In the rows, 128 means zero.
Known rows, with every way that one mark hangs from another
z973[z95[z520[z866]]]: [123 170 131 124 141 113 145 108 107 106  90 146 124  99 113 131 140 141
 143 119 123 212 134 143 103 112 126 117 112 142 146]
z65[z866[z324 z520[z95[z189] z973]]]: [110 176  98 167  89 119 159 114 179 115  60 134 150 120 100 186  79 123
 162 145 143 162 108 107 144 111 117 164  93 157 142]
z973[z95[z65 z189 z520]]: [142 174 132 128 138  87 152  96 134  49  97 184 144 133 101 145 157 131
 131  89 144 201 143 134 114 156 139 151  94 123 122]
z95[z65 z189[z866[z973]]]: [134  96 197 123 111 111 150 129 169  31 108 205 138 135 111 110 133 131
 132 112 152 138 114 111 140 141 139 160 120 148 107]
z65[z520 z866]: [127 122 108 146  64 149 150 125 212 147  89 147 101 134 150 160  92 120
 162 142 116 144 124 128 126 128 120 101 147 100 139]
z189[z95 z866[z324]]: [148 119 201 131 102 164 131 149 106  86 120 133  96  92 131  84 101 133
 148 123 130 147 111 123 125 115 137 164 184 189 112]
z65[z520[z973] z866[z95 z324]]: [115 164  99 190  65 122 150 111 181 133  43 123 117 150 121 186  95 101
 176 154 133 161 104 117 151 130 115 144 136 149 102]
z65[z520[z189] z866]: [120 122 104 161  70 152 160 109 218 144  99 137 100 154 144 160  76 139
 169 130 159 130 144 131 128 126 119  98 121  97 125]
z95[z866]: [124 125 130 117 131 119 148 136 150 126 111 167 100 161  82  78 142 138
 146 144 141  79 146 119 123 139 130 121 122 122 109]
z866[z95[z520[z189]] z324 z973]: [121  54 111 232 140  86 176  77  80  85  73 116 119 156  88 192 126 110
 142 112 185 220 125 116 137  67 132 209  95 184  74]
z65[z520[z189] z866[z95 z973]]: [125  52  92 170  55 131 172  94 188 123  74 129  97 172 133 190  92 124
 172 135 161 159 126 130 131  93 121 110 107 136 100]
z95[z65 z520[z324]]: [132 163 148 141 157 117 120 106 148  52 103 149 111 134 114 134 128 125
 129 116 153 198 141 131 147 130 119 104 140 103 102]
z973[z95[z520[z324]]]: [138 184 116  98 136 113 126 103 106 104  97 126 129 121 114 147 143 130
 145 107 140 196 144 151 111 128 129  96 120 123 121]
z866[z520[z95[z65] z189 z324 z973]]: [106 216 118 126 152 131 114  89 206  63  85 103 145 108  97 137  84 146
 163 133 200 152 124 131 160 103 107  84  65 147 122]
z520[z189 z866[z95[z65] z324 z973]]: [ 98  63 153 222 148  98 162  93 126  49  69 129 126 144  94 166 108 140
 125 137 192 166 108 125 136  77 108 167 103 190 100]
z973[z95]: [140 158 117 111 115 115 124 115 110 112 106 134 135 123 122 145 154 126
 134 118 125 135 131 149 102 135 131 121 107 140 134]
z973[z95[z65 z189 z520[z866]]]: [126 175 149 124 148  90 156 100 140  47  86 188 147 116 102 134 145 144
 131 102 139 216 133 133 111 144 128 136 105 133 139]
z866[z973]: [124  67 117 146 117 129 137 116 117 111 114 158 125 117 115 166 130 109
 124 132 141 139 111 129 136  93 133 143 125 150 126]
z95[z65 z189 z520[z324 z866[z973]]]: [108 128 164 119 172 103 158 104 167  31  87 193 149 118  94 144 108 143
 124 111 167 237 118 120 149 122 118 111 146 121 123]
z973[z95[z65 z189[z866[z324]] z520]]: [143 176 176 148 126  90 157 106 135  34  80 187 136 126  99 122 150 130
 146  91 151 202 138 126 112 148 141 179 102 148 110]
z95[z520]: [127 141 126 148 146 123 148 113 116 123 122 140 113 121 118 125 126 129
 141 115 133 204 145 120 131 114 134 141 122 121 123]
z445[z520]: [140 139 119 142 137 124 143 137  95 122 121 142 120 121 144 127 131 127
 128 106 138 205 131 128 110 129 120 123 139 105 136]
z445[z189[z95] z866[z324 z973]]: [160  62  76 149  97 120 163 155 103  81 112 171  88 120 127 176 115 127
 106  94 146 125 102 125 101 116 121 161 175 149 126]
z520[z95[z189]]: [120 148 128  86 126 116 152 124 139 110 128 105 165 125 108 130 113 155
 133 110 141 153 114 137 123 143 126 135  60 138 119]
z445[z189]: [139 124 120 116 125 114 142 141 129 122 137 135 101 150 138 129 132 141
 131 107  60 129 131 129 112 148 128 121 126 108 144]
z95[z189 z866]: [122 130 132  89 137  99 175 134 169 118 119 189 136 176  73  78 136 152
 145 120 151  93 147 108 125 168 140 138 118 113 110]
z65[z520 z866[z973]]: [124  73  99 160  55 150 159 114 202 132  79 169  98 125 140 191  96 106
 158 145 126 153 109 129 132 100 122 113 145 117 137]
z520[z324]: [128 152 130  83 139 132 107 131 137 121 120 100 138 134 127 135 115 133
 130 129 144 128 128 143 136 134 116  71 155 112 116]
z973[z95[z65 z866[z324 z520]]]: [137 157 127 180 136  87 142 100 178  44  52 192 107 130  77 125 162 113
 144 133 147 121 138 125 105 122 126 164 107 148 130]
z520[z95[z866] z973]: [101 218 119  97 119 131 134 127 138 115  93 132 128 135  57  93 124 143
 165 154 159  95 119 131 148 145 120 113  51 160  96]
z189[z95[z65[z520] z866]]: [143 119 148 125 119 154 139 122 187  58 111 193  71 121 106  82 121 129
 145 133 136 119 128 129 130 145 128 115 174 131 116]

Rows
[164  96  61 116 112  75 162 149 161 107 101 125  95 153 145 126 134 146
 135 105 117 146 125 104  93 115 116 115 124 129 135] | z445[z189 z866[z95 z520]]
[138 101 129  89 134 154 149 119 110  88 115 172  80 122  81 105 114 134
 151 125 153 174 136 130 135 106 136  98 180 144 104] | z189[z95[z520[z324] z866[z973]]]
[149 111 141 158  89 153 125 129 124  58 110 158  97 126 127 157 106 120
 122 132 126 136 114 130 135 133 122 145 177 152 121] | z189[z95[z65[z866[z324]]]]
[151 110 139 125  82 161 121 133 127  63 123 160  94 128 134 142 109 128
 124 133 119 131 117 133 134 137 123 115 172 144 125] | z189[z95[z65[z866]]]
[156 154  79  96 124 115 137 165 112 112 107 136 124 129 147 130 122 139
 115  97 221 172 129 132 100 137  98  67 167  82 110] | z445[z520[z324] z866]
[117 137 110 145 144 127 149  94 188 107 112  94 132 104 118 128  91 154
 156 121 169 164 135 125 123  79 120 129  52 147 145] | z866[z520[z95 z189]]
[153 190  61 119 109 105 156 174 101 116 109 174 102 141 141 129 131 142
 129  88 153 166 124 117 102 166 108 101 137  90 132] | z445[z189 z520[z973] z866]
[156 115  65 120 118  98 158 154 181 114 113 157  96 126 148 128 121 144
 128 102 125 127 129 105  95 119 116 115 135 106 160] | z445[z189 z866[z520]]
[130  86 126 183  72 137 141 109 212  64  75 193  95 133 133 182 113 102
 139 143 134 141 111 127 140 117 117 124 137 116 126] | z95[z65[z520 z866[z973]]]
[161  93 111 111 122 131 171 152  85  90 126 190  61 139 124 109 132 144
 140  91  79 194 129 129  94 137 128 112 167 112 143] | z445[z189[z95[z866[z973]]] z520]
[142 195  70 130 112 118 144 161 100 121 101 169 129 118 131 129 126 128
 126 108 221 164 122 116 118 145 107 107 140 109 116] | z445[z520[z973] z866]
[ 89 252 147 100 152 132 103 102 152  64  72 130 155 126  88 134 100 162
 151 139 210 128 126 156 149 143  97  41 112 148 115] | z520[z189 z324 z866 z973[z95[z65]]]
[133  90  99 119  54 120 156 120 127 110  86 174 135 153 113 202 126 120
 141 130 130 136 119 134 117 120 131 126 115 140 130] | z65[z866[z973[z95[z189]]]]
[139 112 191 153 106 108 139 139 109  96  89 100 113 143 123  93 130 128
 156 133 129 148 115 113 124 112 131 171 127 188  84] | z189[z866[z95 z324]]
[151 113 187  93 107 169 129 143 155  88 125 143  89  68 147  60  95 142
 166 127 113 170 116 112 124  88 139 123 178 183 148] | z189[z95 z866[z520]]
[104 147 147 114 167 107 180 118 143 114 116 166 151 112 108 110 105 159
 138 107 138 237 133 109 130 128 130 139 130 122 145] | z95[z189 z520[z866]]
[ 97 196  99 194  70 150 160  98 206 127  60 112 124 135 107 186  57 132
 182 139 188 141 117 136 149 128 109 137  71 139 106] | z65[z520[z95 z189 z973] z866[z324]]
[120 192  89 117  85 137 128 107 180 120  73 129 132 144 114 173  88 136
 174 142 166 131 141 127 138 113 115  71 114 131 137] | z65[z866[z520[z189 z324 z973[z95]]]]
[118 188 194 164 119 115 149 118 228  44  75 200 143 115 111 106 108 120
 157 115 165 152 109 106 158 169 131 177 134 141 106] | z95[z65[z520[z973]] z189[z866[z324]]]
[ 97 186 153 135 138 112 117 124 126  78  75 134 140 125 100 116 124 135
 141 165 133 158  95 118 159 129 105 106 123 181 116] | z520[z866[z95[z65]] z973]
[151  82 197 102 108 165 116 127 170  18  98 173  86  70 133  98 100 124
 153 133 139 174 101 121 141  72 130 107 188 187 131] | z189[z95[z65] z866[z520[z324] z973]]
[102  84 136 172 136 107 175 104 191 106  64 144 137  99 122 158  99 122
 145 133 138 210  90 121 130  95 118 155 149 156 134] | z65[z520[z866[z95[z189] z324 z973]]]
[112 186 114 101 149 121 133 123 196 117  81 165 114 135  73  83 119 131
 171 156 158 103 140 108 147 119 122  87 137 130 126] | z95[z866[z520[z324 z973]]]
[169 146 130  91 136 134 128 149  98  53 129 147  81 133 155 129 120 145
 124  81  82 214 125 145 108 162 111  68 191  89 139] | z445[z189[z95[z65]] z520[z324]]
[131 126 140 172  98  99 155 122 173  55  89 185 147 169 108 175 116 123
 119 119 147 129 122 111 138 164 124 175 129 120 113] | z95[z65[z866[z324]] z189]
[115  92 122 204 148 105 186 105 125  97  73 200  88 143  52 129 137 111
 151 132 168 170 142 106 132  91 137 192 123 144  97] | z95[z520 z866[z324 z973]]
[116 176 141 111 141 166 135 124  96 106 121 152 110  76 113 107  92 143
 148 131 130 214 116 125 148 114 127 112 174 165 141] | z189[z95[z520[z866 z973]]]
[158 115 182 150 117 133 142 142 161  41 108 163  68 103 141  96 109 137
 150 108  63 164 115 112 115 118 132 158 169 161 150] | z445[z189[z95[z65] z866[z324 z520]]]
[136 200  64  76 122 102 134 134 183 105  82 155 161 108 115 141 116 136
 138 116 220 130 123 116 123 131 114  88 136 127 134] | z445[z866[z520[z324 z973[z95[z189]]]]]
[118 150 123 109 121 129 160 110 212 121 110 119 145 101 131 130  99 141
 152 110 139 176 111 138 126 139 125 124  88 116 130] | z65[z520[z95[z189]]]
